Each row was made from one path, in order. Every step used is in the known rows, and no mark comes twice. Write each row's path.
Known rows:
rego mabun zukez bemod firer: [ -4.5   0.6  -0.4  -5.0 -14.2   1.8   7.6  20.5   2.5   0.9   7.0   0.3
  -7.2  14.6   1.6  21.2  -3.6  -5.2 -14.1   1.8  -0.3  10.7]
ketaz zubol mabun zukez: [ 23.5  19.0 -14.1 -12.3  11.9  14.0  -8.7  25.0   9.1   0.0  -5.2  -0.2
  -2.8 -31.4  -3.0  24.9   7.7  10.8   3.5  -6.7  -7.6  -9.1]
voma rego mabun: [ 13.5 -15.9   4.1  -7.9 -21.7  -8.5  -2.6   6.5  16.3  -8.7  -1.8  -1.0
 -28.8  23.4  -3.8 -16.8  11.1  10.4  -2.7 -12.4  -0.7   3.8]
firer mabun zukez: [-14.1  11.4  -3.6  -2.6  -2.4   2.8  -1.8  20.0  -1.2  -6.2  -0.6  -1.5
   9.1  11.6 -13.7 -48.2   1.3  15.0   7.2   3.7  -2.5  -4.9]
zubol bemod: [  8.8  -9.7 -14.7  10.3  14.6   1.2   6.3 -11.0   4.2   4.4   0.2  -2.6
 -10.7  12.4  -1.4   4.4  -2.3  13.1  11.2   9.6  -5.2  -2.0]
mabun zukez ketaz zubol bemod: [  9.7  10.6 -10.4  11.6  36.2   7.5  -2.3   4.2   1.8  11.7 -10.2 -10.6
  11.4 -16.0  11.4  36.2  -5.4 -10.2  10.4  15.9  -3.1  -1.4]
mabun zukez: [  3.8  11.1 -11.6  -1.8   2.8   5.8   5.9  20.5   5.8  -2.4   4.4  -2.0
  -0.2   9.2 -12.1  -9.1   2.5   9.2   0.1  -3.2  -7.3   1.0]
ketaz zubol bemod rego mabun zukez: [  9.0  -4.2  -1.7   0.0  -0.9  16.1  -3.9  -0.8   6.0   8.6 -10.0 -11.3
  -1.4  -1.9   0.7  13.6 -18.8  -0.3  16.6   4.8   8.4  -2.9]
firer mabun: [ -9.3  -0.2   2.3   1.7  -5.0 -10.2  -3.6  -0.4  -2.2  -4.3  -8.0   2.3
  -2.9  18.3  -8.0 -47.8   1.6  18.4   5.8  14.7  -3.4  -7.6]
ketaz zubol: [ 13.9   2.1  -5.6   9.2   8.6  -2.9 -13.1   0.9   4.3   2.7 -17.1  -1.7
 -14.8   1.4   1.0  11.6   0.7   5.7   2.3  10.9  -5.4  -8.0]
rego mabun zukez bemod firer voma zubol: [-24.9   0.4   2.4   4.3 -32.4   6.5   3.0  29.5  -1.9 -15.8  15.4   6.9
  -6.7  16.9   1.0 -22.1  -8.7 -14.4 -35.9 -16.0   7.5  10.4]
firer voma rego mabun: [  0.6 -21.8   0.2  -3.6 -19.6  -8.7  -1.8   7.1   7.2 -22.5  -3.6   4.3
 -25.7  26.3  -2.3 -33.4   8.8   8.3 -16.5 -22.4   2.7  -0.1]
bemod firer mabun: [-19.0  -8.5   5.2   2.2  -8.4 -12.9  -2.1 -19.8 -11.8  -2.5  -2.5   9.1
   1.4  12.8  -5.2 -20.0   0.4  11.6   8.2   8.1  -0.5  -6.3]
rego mabun zukez ketaz zubol: [ 13.5  15.5   7.0  -4.2   5.3   6.4  -4.8  20.7   5.6   2.9 -17.0 -10.6
   7.3  -4.5   6.9  28.9  -3.7 -16.0  -6.8   8.9  -4.3  -0.1]
zukez bemod: [  5.5   1.4  -8.8  11.2  10.4 -11.8  -0.2  14.9   6.1   6.1  -5.1  -1.5
 -20.4  21.7   4.0  -2.0   3.7   9.7 -12.5  15.2  -4.1   4.6]
ketaz zubol mabun zukez bemod: [ 20.7  20.2 -15.9  -4.9  19.7   8.1 -11.9  40.5   9.8   4.2  -6.4  -2.3
 -11.8 -27.0   7.8  30.7   7.8   9.7  -8.4   4.2  -3.2  -2.8]
mabun zukez ketaz zubol: [  9.8  18.7  -1.1   4.3  24.2   1.9  -7.1  15.7   2.1   7.7 -14.7  -8.0
  10.6 -12.0   6.6  25.1   0.1  -9.8  -2.6  12.2  -5.2  -2.0]
bemod firer voma zukez ketaz zubol mabun: [  6.6   9.2  -3.1 -18.0   3.2  -8.2 -17.6 -23.2 -16.1   2.9 -14.8   9.5
  11.8 -26.9  12.1  49.0  12.2  -3.0 -16.9  -2.4   8.3 -10.0]
voma rego bemod firer mabun: [ -8.4 -26.7  15.1   4.6 -16.9 -23.8  -3.6 -39.7  -3.5 -10.9  10.3  10.7
 -10.6   6.4  -9.9 -50.0  17.2   6.8  20.4 -11.3  -1.0   0.1]
rego bemod firer: [  7.9 -18.2   6.2   6.1  -5.4 -12.3  10.5 -40.7  -2.8  -1.4   9.4   9.3
  -6.7   3.7 -11.4   1.2   6.0  -0.3  11.7  -4.0 -10.4   2.3]
zubol bemod firer: [ -1.0 -17.5 -10.4   9.5   9.6  -1.2   9.1 -30.2  -6.5   5.1   7.5   4.8
  -6.3   9.2   1.7  28.4  -4.2   5.8  14.2   4.0  -3.8  -0.5]

Which path is each row?
[ -3.4  -1.8   5.8  -2.6 -24.4  18.4   8.9   6.2  10.8   3.3  14.5  -8.1
  -0.1  10.5  -9.0 -30.6 -18.6   0.1   6.4 -11.3   8.8   6.6] => voma zubol bemod rego mabun zukez
[-23.1   3.4   1.4  -2.9  -8.6  -1.1   0.5   0.7 -10.5  -4.9   6.0   6.7
  13.8   5.5 -10.3 -23.3  -1.1   7.0  10.1  -0.5   0.3  -3.6] => bemod firer mabun zukez
[ 17.9  21.8  -7.5 -18.1  21.7   5.1  11.1  19.3   5.2   4.1   3.4  -1.2
  12.1 -21.2   2.3  23.3   9.7   6.7  -6.2  -3.6 -10.8   0.7] => zubol mabun zukez ketaz
[-13.4 -14.3  10.7  -1.0 -16.9 -12.2  -1.3 -20.6  -1.0 -12.8  18.2   7.8
   3.1   0.4 -16.0 -53.7  17.5   3.8  21.8 -17.0   0.7   3.4] => voma rego bemod firer mabun zukez
[-16.1  13.7  -5.6   4.3   3.7  -4.3  -5.4  34.6   0.2  -1.9  -1.1  -3.0
   0.9  15.1  -3.7 -44.4   0.5  11.8  -5.6  15.4   1.0   2.2] => firer mabun zukez bemod
[ -7.3  -6.6  20.3   7.0   4.7 -17.2 -13.7 -24.7  -5.8  -3.7  -0.9   2.4
  12.4 -21.3   3.5 -16.6  14.7 -14.8  18.3  -2.9   2.7   0.7] => voma rego bemod firer mabun zukez ketaz zubol
[  5.0  -0.4   6.6  -6.4   6.6   6.9  16.6  -5.2   1.6  12.8  -1.5 -13.8
  13.0   8.2   4.8  12.7 -16.0  -5.2   7.4   7.5   5.5   6.7] => zubol bemod rego mabun zukez ketaz
[  5.8   4.5  -1.4  10.3  33.5   6.1  -1.5  -9.7  -1.5  20.2 -14.1 -12.7
  13.1 -12.6  12.1  29.2 -12.2  -6.9  14.5  16.5   6.3  -1.5] => mabun zukez ketaz zubol bemod rego
[ -8.3 -12.8  -2.2  13.5  -8.4   3.0   4.5 -21.7  -0.4   5.3  17.8   6.5
  -7.2   6.5   0.0   2.0  -6.1  -0.9   8.2  -3.3   0.7   1.8] => voma zubol bemod firer
[ 27.5   6.4  -9.6  -7.2  11.0   2.0 -11.6   6.1   7.0   1.7 -14.2   3.5
 -15.2 -24.0   3.3  28.1   7.8  14.9   2.9   2.1  -7.7 -11.9] => ketaz zubol mabun
[ 10.1   9.7  15.7  -5.6   0.7   3.0  -3.7   6.2   2.9  12.8 -20.6 -12.5
   9.6  -4.0   7.6  20.8 -12.9 -11.8  -3.3   7.8   4.9   0.7] => bemod rego mabun zukez ketaz zubol
[-8.0  4.8 -9.4  5.1  4.8 -2.4  5.4 15.5 -1.1  5.8  9.3  3.7 -4.7  8.4
  1.1 17.6  1.7 -0.7 -8.6  4.6 -1.4  8.6] => mabun zukez bemod firer
[  4.4  -1.9   3.6   2.2  12.0   9.5   1.5  -7.6  -4.9   8.1  -5.5  -5.8
  12.0 -13.8  14.9  64.4 -11.3 -21.6   8.5  11.2   1.1   2.3] => rego mabun zukez ketaz zubol bemod firer
[  2.3  -5.8   7.3  -5.2  -4.9  -1.8 -14.9 -30.2  -9.7   9.2 -26.4 -10.1
   9.4   6.0  11.8  13.6 -11.8  -8.7  -6.8  11.6  22.0  -4.7] => firer voma zukez ketaz zubol bemod rego mabun
[ 13.2   7.4  -0.1   2.5  15.5  12.1  -0.2   8.5   5.2   6.2 -11.7 -13.5
   8.5  -8.8  11.6  36.7 -10.4 -15.0   5.6  14.6  -2.3   1.1] => rego mabun zukez ketaz zubol bemod
[-13.5  -8.6   7.8  15.6  23.6 -11.5  -9.8 -33.3 -17.0  11.1 -15.4   1.0
  11.8 -11.0  18.3  24.3  -7.1  -7.7  19.5  29.9   3.7  -9.0] => zukez ketaz zubol bemod firer mabun
[-14.4  -4.4   9.2  -0.1 -10.8  -4.8   6.1 -21.1  -9.5  -8.1  13.7   6.6
  15.4  -2.5 -18.5 -40.3   3.5   1.8  18.7  -3.2  -5.2  -0.2] => rego bemod firer mabun zukez
[ -0.8 -13.2   5.3  -3.5 -19.8  -1.8   8.7 -26.9  -4.4 -17.6  21.2  19.7
  -5.8 -19.8  -9.0 -27.7   8.6  -0.4 -10.5 -29.8  -5.5  -1.7] => rego bemod firer voma zubol mabun
[  9.8  21.7  -7.9 -14.4 -11.3  16.5   4.1  33.3  13.8  -4.5  18.6   3.4
  -2.1 -18.8 -11.6 -21.9   7.6  11.6  -4.8 -22.0  -5.6  -1.2] => voma zubol mabun zukez
[ -2.2  14.4  -6.5  -8.4 -10.5   8.0   2.6  30.2   4.7   2.4  23.7   8.4
  -6.4 -18.7   2.3   9.0   6.7   2.2 -14.8 -14.1  -0.1   7.1] => voma zubol mabun zukez bemod firer
[-12.7 -12.0   7.8  -7.4 -10.3  -6.6   6.7   4.4  -4.8 -15.4   4.8   5.2
   2.0  12.3   7.0   4.1   8.2 -13.9 -20.6 -23.8   5.2   6.6] => bemod firer voma rego mabun zukez ketaz
[-12.8 -10.4 -11.4  17.8  -1.7   5.4   2.5  -1.4  -0.3 -10.9   8.2   3.7
  -9.3  13.8  -2.5 -39.0  -6.6   3.1  -9.9  -7.9   1.8  -2.8] => firer voma zubol bemod
[-17.5  -6.2  -5.1   0.1 -13.7   1.6   7.5  21.3  -7.1 -13.4   5.5   6.2
  -6.2  19.9   3.1   4.9  -6.2  -7.7 -28.0  -5.8   4.0   7.4] => rego mabun zukez bemod firer voma
[ -3.7  -7.2   8.9  -5.6  -8.4 -18.8   2.5 -51.6 -18.3  -2.5   1.7   7.0
  18.5   6.8  -6.0  -5.8  11.8 -13.5 -12.2  -4.3   3.1   3.3] => rego bemod firer voma zukez ketaz
[ -3.0   4.8  14.1  -1.7 -11.3  12.4  12.8   3.4   7.6  10.2   9.4 -12.0
  11.9   5.0   3.4 -14.4 -18.1 -12.5   1.3  -1.7   7.8   9.6] => voma zubol bemod rego mabun zukez ketaz
